Known rows, with every way that one mark hangs from another:
C{H{B{K} V{U}} N W}: [ 11.2  44.9  -4.5   2.2   7.7  27.5  30.8  -4.3   0.5  63.7  10.7  28.8
 -13.3  30.3  24.7  -8.9 -51.6]
H{B V{U}}: [-16.8  10.7 -25.7   8.9 -38.4  23.1   9.2   0.5   5.5  73.5  22.7  30.5
 -42.0  15.3  17.9 -42.2 -60.0]
B{K W}: [-12.9 -10.1  15.2 -30.8  -4.7  -3.3 -13.1  14.7  -6.8  44.6 -17.4  23.0
 -29.8  10.4  31.9 -14.1 -58.3]
N{C{H W}}: [ 13.9  35.8  12.9   6.7   8.6  -7.3   7.7  17.4  12.6  23.7  -2.2  37.0
 -32.1 -19.9  16.4  -8.7 -31.5]
V{H}: [-17.2  -9.8  -8.0   3.6 -33.1   1.5  -4.3  26.0   3.4  53.4  -5.8  24.1
 -39.6  -5.8   4.0 -41.4 -63.4]
B{W}: [-23.4 -13.9   6.3 -19.3 -14.7  -6.8 -22.9  21.3  -0.4  43.4  -7.0  24.8
 -35.1   4.8  20.3 -15.4 -65.0]
N{C}: [ -7.8   1.9   8.1  -9.9 -10.7  -2.9  -7.3  22.7  11.9  28.9  -0.9  29.4
 -52.8 -20.9  21.7 -30.8 -40.1]
C{H N W}: [ 10.3  25.2  13.1  -1.9  15.1   6.1   2.4  23.6   9.1  43.4  -2.0  29.1
 -14.7   7.0  12.3  -2.2 -58.4]
N{C{W}}: [  4.8  20.0   5.3  -4.9   0.7  -7.3  -3.1  22.1  17.0  27.8   2.6  28.9
 -41.4 -22.3  22.7 -15.3 -36.4]
H{B{K} V{U}}: [ -8.9  13.0 -13.3   0.3 -28.8  27.1  19.5  -5.9  -0.5  72.1  12.1  28.1
 -41.5  20.0  30.4 -40.0 -51.6]
N{C{W{B{H K}}}}: [ 22.7  16.1  16.9 -15.4  15.8 -21.6 -12.1   6.5   2.5  13.5   0.8  49.4
   4.3  -4.6  33.0  -2.4 -28.0]
N{C{H{B}}}: [  4.8  22.4   3.2  10.5   3.7   8.2   3.3  15.2  -1.8  33.5  -4.3  41.4
 -22.8 -19.3   8.1 -23.6 -34.7]
B{K W{C{H{V} N}}}: [ -9.6   4.1  12.1 -33.8  25.0  -6.7   4.1   8.7 -18.5  31.5 -15.5  26.0
  -4.4  33.3  32.4  23.8 -45.3]
N{C{H{B V} W}}: [ 16.2  44.0 -16.3  24.9   9.5   9.5  30.8  10.6  -4.8  33.6  16.8  41.8
 -17.7 -12.2  22.8 -12.3 -33.4]
W{C}: [-11.8  -7.3   7.5 -12.0  -5.0  -9.9 -20.9  15.7   6.8  45.7  -9.2  25.8
 -30.5  -0.4  13.8  -8.7 -45.2]
C{H{B{K W} V} N}: [ -4.4   8.4  -2.1 -16.4  20.5  19.5  12.7  10.3 -23.9  47.1  -0.8  31.5
   3.7  31.4  30.0  -1.6 -62.1]
N{C{H}}: [  2.8  17.2  15.8  -2.4  -3.2  -4.3   4.6  16.7   7.5  25.1  -9.1  38.1
 -42.5 -17.0  17.5 -24.3 -36.0]
H{V}: [-10.4  -2.6 -14.9  -0.8 -27.1  10.1  15.2  20.4   4.1  54.8  12.0  26.7
 -41.8   7.2  31.0 -37.6 -60.2]
B{H K}: [ -1.1 -13.6  12.4 -24.0 -22.0  -5.1 -19.4  17.6  -3.3  46.4 -10.3  40.9
 -22.7  15.7  32.4 -20.7 -55.2]
C{H W}: [ 12.5  29.1   9.2  10.8  -1.1   0.6   9.2  15.5   8.4  46.3   0.4  32.9
 -21.1  -1.0  14.9 -11.6 -51.9]

Rows:
[  7.8  11.8  19.4 -13.1  34.7  10.3  -8.5   6.8 -11.9  46.9 -19.8  32.1
   9.8  15.2  12.3  11.9 -37.9] : W{C{H{B{K}} N}}
[  1.5  16.2  15.5 -12.8  19.7  -1.0  -2.3   5.6 -16.6  25.6 -16.5  38.2
 -11.5  -6.9  22.7  -4.2 -34.6] : N{C{H{B{K W}}}}
[  9.6  29.5   0.5 -11.6 -10.2 -14.6  10.7 -11.5   6.6  26.6  18.1  49.1
 -19.8  14.8  41.0 -12.9 -29.3] : N{C{W{B{H{V{U}} K}}}}
[ 15.1  22.8  14.8   0.2  12.6  10.4  10.4   8.0  -7.5  34.6 -11.5  38.3
 -20.1 -13.0  21.1 -20.2 -27.1] : N{C{H{B{K}}}}
[  4.4  -8.7  -3.3 -12.0 -13.4  -3.1   4.5   4.7 -10.6  39.1  10.5  47.6
   3.1  25.0  43.0 -24.6 -50.7] : W{B{H{V} K}}
[-30.2  -2.0  -1.0 -16.7 -11.3  -7.6 -22.9  -5.3 -15.8  59.5 -17.7  23.5
 -17.8  16.5   1.6  -2.9 -47.6] : V{H{B{K W{C}}} U}
[-24.9   5.1  -7.4 -18.6  -8.1   1.3  -4.3 -12.1 -15.0  59.2   0.7  27.1
 -23.1  27.6  28.3   2.3 -44.5] : H{B{K W{C}} V{U}}
[-26.4 -11.3 -16.2 -17.5  17.8   1.3 -17.7  16.9 -18.2  45.3   4.1  25.7
  -0.4  23.7  16.9  16.1 -59.6] : H{B{W{C{N}}} V}
[ 17.3  30.8  -4.0  11.3  23.5   6.9  25.5  10.7   1.5  35.0  17.1  37.6
  13.0  18.2  22.4  -8.0 -56.1] : C{H{V} N W{B}}
[ 14.4  49.0  -6.9  16.7  -7.9  23.4  34.9 -11.4  -3.7  68.1  13.5  34.1
 -20.5  20.4  26.5 -17.0 -44.1] : C{H{B{K} V{U}} W}
[ 11.1  15.1  14.4 -11.7  34.2   1.3  17.9  -3.3  -8.6  30.5  -4.5  34.8
  16.1  25.7  28.8   6.0 -36.4] : W{B{K} C{H{V} N}}
[-21.3  14.5  15.7 -35.1   6.9  -4.3   3.4  -7.5  -7.6  43.5 -12.6  28.4
 -25.3  44.1  27.1  16.2 -46.8] : B{K W{C{H{V{U}} N}}}
[ 26.5  33.2   7.0  -0.4  33.9  11.5  35.1   2.0  -2.9  36.3   6.9  33.6
  14.9  21.7  35.5  -3.6 -47.5] : C{H{V} N W{B{K}}}
[ -5.7   5.8  19.4 -17.5  16.4  -3.2 -14.9  18.6   4.0  36.8 -16.0  31.4
 -13.3  12.3   6.5   7.9 -45.8] : W{C{H N}}
[-14.6 -19.2  -3.7 -29.9 -21.7 -10.5 -10.3  15.5 -20.8  41.3   0.9  39.8
 -17.5  34.1  45.1  -7.9 -61.7] : B{H{V} K W}
[-11.4  -2.2   7.0 -33.6  -3.1 -11.4 -12.4 -10.2  -1.0  40.8   5.7  43.7
   0.8  46.3  29.6   4.4 -43.8] : W{B{H{V{U}} K} C{N}}
[ 16.4  14.8  29.8  -6.0  26.5  -8.5   2.6  -7.4  -4.5  31.5 -17.7  39.5
  11.5   6.8  20.3   0.5 -27.3] : W{B{K} C{H}}
[ 21.5  56.7   8.4   4.5   7.3  -0.4  40.9 -17.8  10.5  25.5  10.5  41.3
 -25.4   4.7  36.7 -17.7 -22.1] : N{C{H{V{U}} W{B{K}}}}
[-42.4 -13.1  -6.0 -41.7 -20.8 -22.4 -36.5   7.4  -5.0  40.0   5.8  39.3
 -23.1  47.2  19.1  19.0 -59.6] : B{H{V{U}} W{C{N}}}
[ 16.9  44.7   7.5  -3.3  13.5  11.7  33.7 -13.1   9.2  46.1  11.1  34.7
  -6.8  33.7  31.0  -9.8 -47.3] : C{H{V{U}} N W{B{K}}}
[-14.4   6.4 -12.6  -4.1   8.9  15.6   5.2  16.9 -20.7  46.8   7.3  34.2
   1.1  25.4  17.5  -4.4 -67.7] : C{H{B{W} V} N}
[  6.4   1.2   5.5 -13.0  12.1 -11.7 -28.8  18.7   7.5  33.7  11.6  45.3
  19.5  17.8  16.0   2.7 -61.5] : C{N W{B{H}}}
[ 20.2  48.3   5.8  10.3  -1.7   7.3  39.1 -19.4   6.1  49.9  12.3  38.6
 -14.1  22.6  32.6 -20.4 -41.1] : C{H{V{U}} W{B{K}}}
[ 13.5  17.7  11.3  -0.3  19.9  -3.6  23.9 -10.8 -10.9  35.5  -5.0  37.5
   8.9  16.5  32.0  -7.7 -27.8] : W{B{K} C{H{V}}}
[-15.3  -9.8  20.8 -34.9  11.6 -17.3 -24.1   8.3  -9.1  38.3 -24.4  23.3
 -19.4  10.8  27.5  10.4 -43.5] : B{K W{C}}
[-26.4   3.0  -5.3 -33.5   8.2   7.2 -10.3  -4.9 -12.5  56.0  -0.3  21.0
 -14.5  38.3  24.9  13.3 -52.9] : H{B{K W{C{N}}} V{U}}
